Each row comes from the steps of one path. Every step used is in the known rows, and no mark comes twice. Write the path behind each row, first mark first.
Known rows:
sulep, dovo, suza, kufazi, dafiz, rafo:  2.129 -0.331 -0.732 -2.477  1.714  1.406  1.836 -2.368  5.872  2.652  0.037  0.097  0.575  3.388  1.152  1.335 -0.658 -2.329 -2.308
kisa, suza, kufazi, dafiz, rafo:  0.627 -1.468 -1.826 -2.449 -0.050  0.280  1.668 -0.216  5.245  4.168 -0.233 -0.675  1.103  2.548  0.546  2.218 -1.694 -1.556 -0.166
rafo, mirut, kisa, suza, kufazi, dafiz, dovo, sulep:  0.522 -4.658 -1.427 -0.925 -0.041  0.928  3.752 -2.515  7.936  1.704 -0.470  2.490  1.262  3.304  2.522  2.774 -2.035 -1.692 -0.217
dovo, suza, kufazi:  1.975  0.124 -0.089 -2.239  0.837  1.255  0.862 -2.455  3.639  1.993 -0.964  1.403 -0.901  0.839  1.395  0.028  0.266 -1.226 -0.020
rafo, mirut, kisa, suza, kufazi:  1.173 -2.894 -1.041 -1.406  1.111  0.751  2.645 -1.404  6.056  2.102 -0.843  3.368 -1.287  1.903  1.130  1.209 -1.522 -3.309  2.013
sulep, dovo, suza, kisa, mirut:  3.134 -2.145 -0.949 -2.606  1.659  0.522  1.521 -1.925  6.306  0.904  0.039  1.312 -1.591  2.634  1.800 -0.381 -0.274 -2.724 -1.313
mirut, rafo: -0.961 -0.119 -1.209 -0.673 -0.833  0.670  0.167 -1.611  1.019  2.340  0.870 -0.341 -0.672 -0.065  0.942  0.743 -0.364 -0.388 -0.032
dafiz, rafo:  0.046  0.057 -0.263 -1.635 -0.292  0.672 -0.677 -0.073  1.883  2.149 -0.096 -0.967 -0.249  0.126  1.591  1.681 -0.829  0.728 -1.168
rafo, mirut, kisa, suza:  1.105 -2.878 -0.066 -0.926  0.213  0.331  1.169 -0.823  5.025  0.414 -0.852  2.531 -1.139  1.706  1.745  2.012 -1.721 -2.083  1.065
suza, kufazi, dafiz, dovo: -0.909 -2.263 -0.803 -1.726 -0.581  1.839  2.144 -1.961  3.259  2.375 -0.693  0.358  2.111  4.149 -0.027  0.733  0.452 -0.885 -1.153
dafiz, kufazi, suza, kisa, mirut:  1.408 -3.467 -0.295 -3.736  0.339  0.812  0.919 -0.637  6.913  2.504 -0.358 -0.052  0.129  2.610  2.876 -0.886 -2.334 -0.684  0.844
kufazi, suza: -0.326 -0.851  1.741 -2.056 -0.624  0.965  0.469 -0.655  2.561  0.769 -0.624 -0.179 -0.450  3.003  0.840  0.207 -1.457  1.049 -0.443
dafiz, rafo, mirut, kisa, suza:  1.455 -2.361 -0.865 -1.915  0.526  0.331  0.267  0.119  5.756  1.752  0.150  1.265 -0.942  0.833  2.831  3.344 -2.421 -1.881  0.426
suza, kisa: -0.389 -2.231 -0.520 -1.580 -1.148  1.822  0.963 -1.388  2.660  1.215 -1.266  2.096 -1.303  1.482  1.097 -0.938 -0.975 -0.045 -0.139
rafo, mirut, kisa:  0.048 -3.012  0.873 -0.308 -0.296  1.485  1.247 -2.074  3.266 -0.507 -0.410  3.258 -1.489  1.052  1.661  0.742 -0.993 -1.517  0.702
dafiz, rafo, mirut:  1.523 -1.236  0.671 -1.170  0.331  0.393 -0.605 -0.184  2.230  1.483  0.766  0.304 -1.720  0.004  2.185  2.894 -0.964 -0.957 -0.598
dafiz, kufazi, suza:  0.513 -0.625  1.219 -2.643  0.260  1.033 -0.229 -0.831  3.886  1.649 -1.334 -1.115  1.097  2.217  2.100  0.059 -1.849  1.144  0.033
suza, kisa, mirut:  0.598 -3.442 -1.236 -1.866 -0.559  0.631  1.356 -0.883  3.998  1.631 -0.018  1.195 -1.295  1.445  1.181 -0.679 -0.706 -1.230  0.541
mirut, kisa, suza, kufazi, dafiz, rafo: -0.465 -2.791 -2.326 -2.473 -0.371  1.084  2.607 -1.048  7.051  3.430 -0.345  1.039  1.483  2.833  1.387  1.465 -2.409 -1.958  0.421

Write each row's path:
 1.011 -3.591 -0.221 -3.095 -1.360  2.795  0.873 -2.773  5.331  0.553 -0.757  1.981  1.360  3.874  2.634  0.707 -0.509 -0.828 -2.204
kufazi, dafiz, dovo, suza, kisa
-0.927 -2.222 -1.001 -0.740 -0.908  1.413  2.862 -2.714  3.903  2.048 -0.855  0.153  1.973  2.711  1.428  1.216 -0.418  0.841 -1.684
suza, kufazi, dafiz, dovo, sulep
 0.787 -4.144 -0.420 -1.576 -0.519  0.620  1.322 -0.697  6.259  1.185  0.431  1.571  0.309  2.374  2.289  3.373 -2.863 -2.241  0.096
kufazi, dafiz, rafo, mirut, kisa, suza
 0.624 -4.635 -0.566 -1.158  0.025  1.040  3.572 -2.161  6.726  1.609 -0.525  3.545 -0.073  3.586  0.513  1.228 -1.926 -3.588  1.562
rafo, mirut, kisa, suza, kufazi, dafiz
 0.384 -2.395  0.415 -3.435 -0.339  2.252  0.536 -1.252  5.510  2.237 -1.708  0.863  0.265  2.737  2.749 -1.117 -2.653  0.389  0.086
dafiz, kufazi, suza, kisa
 1.540 -2.185 -1.667 -2.354  1.383  0.695  1.684 -0.507  6.818  3.517  0.073  2.067 -1.226  1.095  2.522  2.653 -2.182 -3.133  1.323
dafiz, rafo, mirut, kisa, suza, kufazi
 0.487 -4.751 -1.271 -1.880  0.317  1.356  3.128 -1.808  7.131  2.252 -0.200  2.686  1.472  4.877  1.347  2.322 -1.007 -3.461  0.398
rafo, mirut, kisa, suza, kufazi, dafiz, dovo
 1.164 -1.801  0.656 -2.125 -0.719  1.619  0.081 -2.369  3.835  0.115 -0.391 -0.064  2.080  3.444  1.860  1.991  0.274 -0.056 -2.415
kufazi, dafiz, dovo, suza
-0.107 -3.282 -1.373 -3.233 -0.547  0.640  1.682 -0.896  5.455  3.112  1.980  0.404 -1.639  2.362  2.293 -0.448 -2.307 -1.716  0.791
kufazi, suza, kisa, mirut, rafo
 2.070 -3.575  0.154 -2.413  0.494  2.261  2.053 -3.234  7.331  1.530  0.535  3.631 -0.441  1.639  3.314  1.859 -1.817 -3.574  0.068
dovo, suza, kufazi, dafiz, rafo, mirut, kisa
-0.471 -2.648  0.854 -3.102 -1.134  2.080  1.197 -0.934  4.092  1.304 -0.941  1.875 -1.226  3.460  1.548 -0.918 -2.315  0.425 -0.275
kufazi, suza, kisa
-0.146 -4.092 -0.362 -1.326 -0.165  2.046  2.757 -2.345  5.782  2.079  0.568  3.173 -0.239  2.098  2.071  1.497 -1.771 -2.971  0.514
suza, kufazi, dafiz, rafo, mirut, kisa
 1.936 -0.031 -0.665 -3.003  1.094  1.709  0.551 -2.213  4.259  2.454 -0.676  0.360  0.685  2.095  2.076  1.115  0.993 -1.036 -1.233
dafiz, dovo, suza, kufazi
 2.106 -2.629 -0.883 -1.952  0.563  0.032  1.637 -0.272  5.609  3.698  0.517  0.594 -0.288  2.454  1.094  3.308 -1.919 -2.937  0.324
kisa, suza, kufazi, dafiz, rafo, mirut
 0.659 -3.730  0.213 -3.301 -0.336  0.713  1.665 -0.354  5.458  1.651  0.288  1.054 -1.221  3.236  1.764 -0.830 -2.087 -0.776  0.421
kufazi, suza, kisa, mirut
 2.492 -3.097 -1.228 -3.601  0.416  1.042  0.279 -1.533  6.171  1.390  0.234  0.799 -0.056  2.123  3.455  0.901  0.183 -1.649 -1.214
dafiz, dovo, suza, kisa, mirut
 1.971 -4.655 -0.794 -3.333 -0.571  1.321  1.366 -2.203  6.708  0.863  0.461  1.155  1.256  3.818  2.757  0.847 -0.327 -1.922 -1.557
kufazi, dafiz, dovo, suza, kisa, mirut
